Known rows, with every step that occurs
baziro > fuvogek > revu > vibar > kigik: [-0.37 -0.23 -0.04  0.18  0.36  0.31 -0.24  0.20  0.18  0.17 -0.13 -0.01
  0.52 -0.28 -0.64 -0.10 -0.31 -0.12  0.09 -0.06  0.21  0.02]
rezemup > tepun > fuvogek > revu > vibar > kigik: [-0.31  0.41 -0.02  0.21  0.38  0.02 -0.27 -0.37  0.42  0.17 -0.34  0.15
  0.64 -0.09 -0.81  0.21 -0.21  0.37  0.24 -0.25 -0.27 -0.16]
kigik > vibar > rezemup > tepun > fuvogek > revu: [-0.60  0.18 -0.07  0.38  0.03 -0.04 -0.17 -0.55 -0.31  0.85 -0.17  0.35
  0.29 -0.12 -0.31  0.25 -0.09  0.62  0.11 -0.11 -0.69 -0.18]
tepun > fuvogek > revu: [-0.27  0.24  0.05 -0.23 -0.34 -0.28 -0.23  0.17 -0.14  0.12 -0.21 -0.17
  0.35  0.10 -0.71  0.15  0.18  0.42 -0.30  0.17 -0.01 -0.28]
rezemup > revu > vibar: [ 0.20 -0.71  0.19  0.01 -0.50  0.31  0.19  0.01  0.02 -0.04  0.09  0.19
  0.19  0.02 -0.51  0.08 -0.08  0.36 -0.37  0.01 -0.30 -0.07]
baziro > fuvogek: [ 0.04 -0.37  0.08 -0.13 -0.43  0.16 -0.05  0.64 -0.03 -0.05  0.11 -0.08
  0.01  0.21 -0.60 -0.10 -0.03  0.11 -0.26 -0.02  0.41  0.24]
vibar > kigik: [-0.13 -0.14 -0.12 -0.08 -0.22 -0.10  0.04  0.36  0.11 -0.28 -0.24  0.05
  0.54 -0.02 -0.84 -0.16  0.03  0.05 -0.59 -0.45  0.18 -0.19]
vibar > rezemup > revu: [-0.17 -0.38  0.01  0.00 -0.60  0.17  0.41 -0.25 -0.30  0.13  0.01  0.24
  0.10  0.09 -0.03 -0.15  0.15  0.34 -0.55 -0.15 -0.36 -0.12]
rezemup > revu > vibar > kigik: [-0.04 -0.61  0.07  0.28 -0.20  0.32  0.13 -0.04  0.24 -0.26 -0.07  0.28
  0.60 -0.08 -0.63 -0.12 -0.05  0.17 -0.33 -0.18 -0.26 -0.16]
vibar > rezemup: [-0.13 -0.11 -0.12 -0.11 -0.48  0.02  0.21 -0.01 -0.34  0.22  0.02  0.20
 -0.05 -0.07 -0.35 -0.13 -0.18  0.28 -0.72 -0.39 -0.13 -0.13]
tepun > baziro > fuvogek > rezemup: [ 0.09 -0.33  0.35 -0.27 -0.23  0.03 -0.06  0.68 -0.23  0.00  0.07 -0.07
  0.44  0.34 -0.23  0.18  0.07 -0.11 -0.28  0.24 -0.15  0.57]
baziro > fuvogek > tepun: [ 0.23 -0.10 -0.23 -0.23 -0.35  0.24 -0.03  0.27 -0.16  0.12  0.24 -0.29
  0.00  0.47 -0.83 -0.34 -0.12  0.08  0.01  0.13  0.53  0.08]
revu > vibar > kigik: [ 0.06 -0.32 -0.02  0.17 -0.06  0.20 -0.02  0.26  0.22 -0.20 -0.14  0.26
  0.44 -0.25 -0.90 -0.09 -0.37  0.12 -0.42 -0.36  0.01 -0.21]
rezemup > tepun > baziro: [ 0.43 -0.07 -0.16 -0.40 -0.09 -0.29  0.04  0.11  0.23  0.16  0.07  0.03
  0.46  0.45 -0.33  0.32  0.07  0.38 -0.48 -0.45 -0.25  0.25]
tepun > fuvogek > rezemup > revu > vibar: [-0.10 -0.29  0.70  0.20 -0.67  0.33  0.02 -0.09 -0.24 -0.18 -0.08  0.23
  0.34  0.08 -0.60  0.28 -0.07  0.42 -0.06  0.47 -0.80 -0.02]
fuvogek > revu > vibar > kigik: [-0.31 -0.11 -0.20  0.02  0.26  0.00 -0.05  0.00  0.12  0.10 -0.26  0.07
  0.67 -0.37 -0.82  0.02 -0.20  0.06 -0.31 -0.25 -0.05 -0.28]
kigik > vibar: [ 0.05 -0.59 -0.01  0.21 -0.45 -0.06 -0.04  0.48 -0.30  0.21  0.04  0.18
  0.25 -0.05 -0.79  0.04 -0.05  0.31 -0.55 -0.07 -0.25 -0.19]
tepun > fuvogek > rezemup: [-0.18  0.22  0.45 -0.13 -0.67 -0.08 -0.09  0.33 -0.34 -0.19 -0.18  0.08
  0.25  0.21 -0.80  0.21  0.05  0.33 -0.33  0.24 -0.34  0.00]
rezemup > tepun > fuvogek: [ 0.10  0.26  0.11 -0.06 -0.41 -0.10 -0.16 -0.06  0.13 -0.01 -0.05  0.05
  0.15  0.41 -0.79  0.19  0.02  0.61 -0.11 -0.26 -0.14  0.04]
kigik > vibar > rezemup > tepun: [-0.19 -0.23 -0.15  0.34 -0.16  0.05  0.14 -0.34 -0.28  0.68  0.03  0.53
  0.05 -0.11 -0.34  0.05 -0.24  0.43 -0.28 -0.49 -0.56  0.03]
baziro > fuvogek > rezemup > revu: [-0.34 -0.43  0.43 -0.09 -0.57  0.30  0.14  0.22 -0.30 -0.15  0.06  0.00
  0.28  0.33 -0.25  0.02  0.31 -0.04 -0.01  0.38 -0.16  0.44]

Rows
[ 0.02 -0.01 -0.16 -0.38  0.35 -0.18 -0.18  0.12  0.21  0.48  0.06 -0.19
  0.55  0.37 -0.09  0.32  0.15  0.14  0.10 -0.15  0.03  0.50] | rezemup > tepun > baziro > fuvogek > revu
[ 0.34 -0.53  0.09 -0.20 -0.16  0.03 -0.18  0.67  0.03 -0.01  0.19 -0.18
  0.28  0.40 -0.25  0.05  0.03  0.08 -0.39  0.05  0.17  0.38] | tepun > baziro > fuvogek
[ 0.65 -0.11 -0.28 -0.45 -0.33 -0.19 -0.01  0.23 -0.14  0.16  0.16 -0.27
  0.51  0.58 -0.58 -0.05  0.03  0.21 -0.57 -0.01  0.08 -0.13] | fuvogek > tepun > baziro
[-0.26 -0.82  0.07  0.47 -0.51  0.21  0.23 -0.23 -0.52  0.42  0.10  0.41
  0.18 -0.08 -0.10 -0.05  0.06  0.40 -0.45  0.02 -0.74 -0.28] | kigik > vibar > rezemup > revu
[-0.48  0.62 -0.11 -0.05 -0.02 -0.13 -0.02 -0.61 -0.16  0.58 -0.20  0.18
  0.18  0.04 -0.25  0.18 -0.04  0.55  0.03 -0.26 -0.38 -0.04] | vibar > rezemup > tepun > fuvogek > revu
[-0.24  0.17 -0.28 -0.12  0.26  0.13  0.23 -0.69 -0.08  0.83 -0.08  0.35
  0.12 -0.32 -0.21  0.19 -0.43  0.43 -0.09 -0.48 -0.44  0.02] | fuvogek > revu > vibar > rezemup > tepun
[-0.02 -0.13 -0.11 -0.24 -0.07  0.05  0.00  0.07 -0.10  0.34 -0.02  0.05
  0.31 -0.34 -0.71  0.19 -0.23  0.24 -0.35 -0.07 -0.17 -0.20] | fuvogek > revu > vibar
[-0.11 -0.40 -0.02  0.05  0.59  0.17 -0.32  0.35  0.27  0.20 -0.07 -0.07
  0.82 -0.08 -0.28  0.05 -0.21 -0.16 -0.06  0.09  0.01  0.18] | tepun > baziro > fuvogek > revu > vibar > kigik
[-0.23  0.11  0.20 -0.26 -0.15  0.11  0.07  0.13 -0.09  0.13  0.03  0.13
  0.16  0.32 -0.48  0.17 -0.07  0.01  0.21 -0.15 -0.08  0.68] | baziro > fuvogek > rezemup > tepun
[-0.31  0.14  0.09  0.16 -0.11  0.22 -0.10 -0.28 -0.31  0.51 -0.11  0.20
  0.10 -0.38 -0.43  0.11 -0.40  0.46 -0.17  0.12 -0.51 -0.28] | tepun > fuvogek > revu > vibar > rezemup
[-0.11 -0.28  0.02 -0.09  0.04  0.30 -0.13  0.27  0.01  0.34  0.11 -0.08
  0.13 -0.19 -0.54  0.08 -0.31  0.10  0.08  0.15  0.13  0.18] | baziro > fuvogek > revu > vibar
[-0.44 -0.57  0.50  0.34 -0.09  0.64  0.04  0.10  0.02 -0.27 -0.09  0.29
  0.59  0.01 -0.44 -0.08 -0.14 -0.20  0.24  0.25 -0.32  0.32] | baziro > fuvogek > rezemup > revu > vibar > kigik
[-0.26 -0.11 -0.20 -0.08  0.00  0.22  0.18 -0.28 -0.31  0.62 -0.08  0.25
  0.14 -0.51 -0.31  0.08 -0.45  0.26 -0.35 -0.19 -0.33 -0.26] | fuvogek > revu > vibar > rezemup
[-0.39 -0.19  0.65  0.42 -0.37  0.38 -0.08 -0.12 -0.02 -0.38 -0.28  0.31
  0.73  0.04 -0.61  0.15 -0.02  0.20 -0.01  0.28 -0.70 -0.09] | tepun > fuvogek > rezemup > revu > vibar > kigik
[-0.26 -0.10  0.61 -0.01 -0.79  0.05  0.02  0.07 -0.38 -0.27 -0.16  0.05
  0.43  0.35 -0.47  0.26  0.35  0.32 -0.19  0.42 -0.55  0.01] | tepun > fuvogek > rezemup > revu
[ 0.01 -0.55 -0.01  0.39  0.15  0.22 -0.11 -0.01 -0.17  0.76  0.24  0.34
  0.22  0.20  0.18  0.10 -0.26  0.25  0.01 -0.15 -0.52  0.44] | kigik > vibar > rezemup > tepun > baziro > fuvogek
[ 0.32 -0.36  0.06  0.08  0.30  0.47  0.02 -0.14  0.15  0.60  0.28  0.38
  0.09  0.10  0.14  0.14 -0.62  0.24  0.06 -0.25 -0.36  0.56] | revu > vibar > rezemup > tepun > baziro > fuvogek
[-0.35  0.00 -0.14  0.04  0.37  0.46  0.06 -0.50  0.00  0.82  0.02  0.25
 -0.06 -0.24 -0.12  0.10 -0.54  0.19  0.38 -0.32 -0.22  0.38] | baziro > fuvogek > revu > vibar > rezemup > tepun
[-0.28 -0.16  0.34 -0.22 -0.43  0.13  0.01  0.54 -0.33 -0.06 -0.01 -0.02
  0.11  0.14 -0.58  0.01 -0.05 -0.11 -0.11  0.15  0.06  0.44] | baziro > fuvogek > rezemup
[-0.33 -0.14 -0.10 -0.29 -0.07 -0.01 -0.16  0.37 -0.15  0.24  0.01 -0.23
  0.20  0.06 -0.48  0.02  0.12  0.05 -0.06  0.06  0.33  0.16] | baziro > fuvogek > revu
[ 0.03  0.12  0.13  0.25 -0.18  0.35  0.02 -0.48  0.05  0.38 -0.01  0.50
 -0.14 -0.04 -0.39  0.15 -0.60  0.63  0.01 -0.31 -0.54  0.02] | revu > vibar > rezemup > tepun > fuvogek
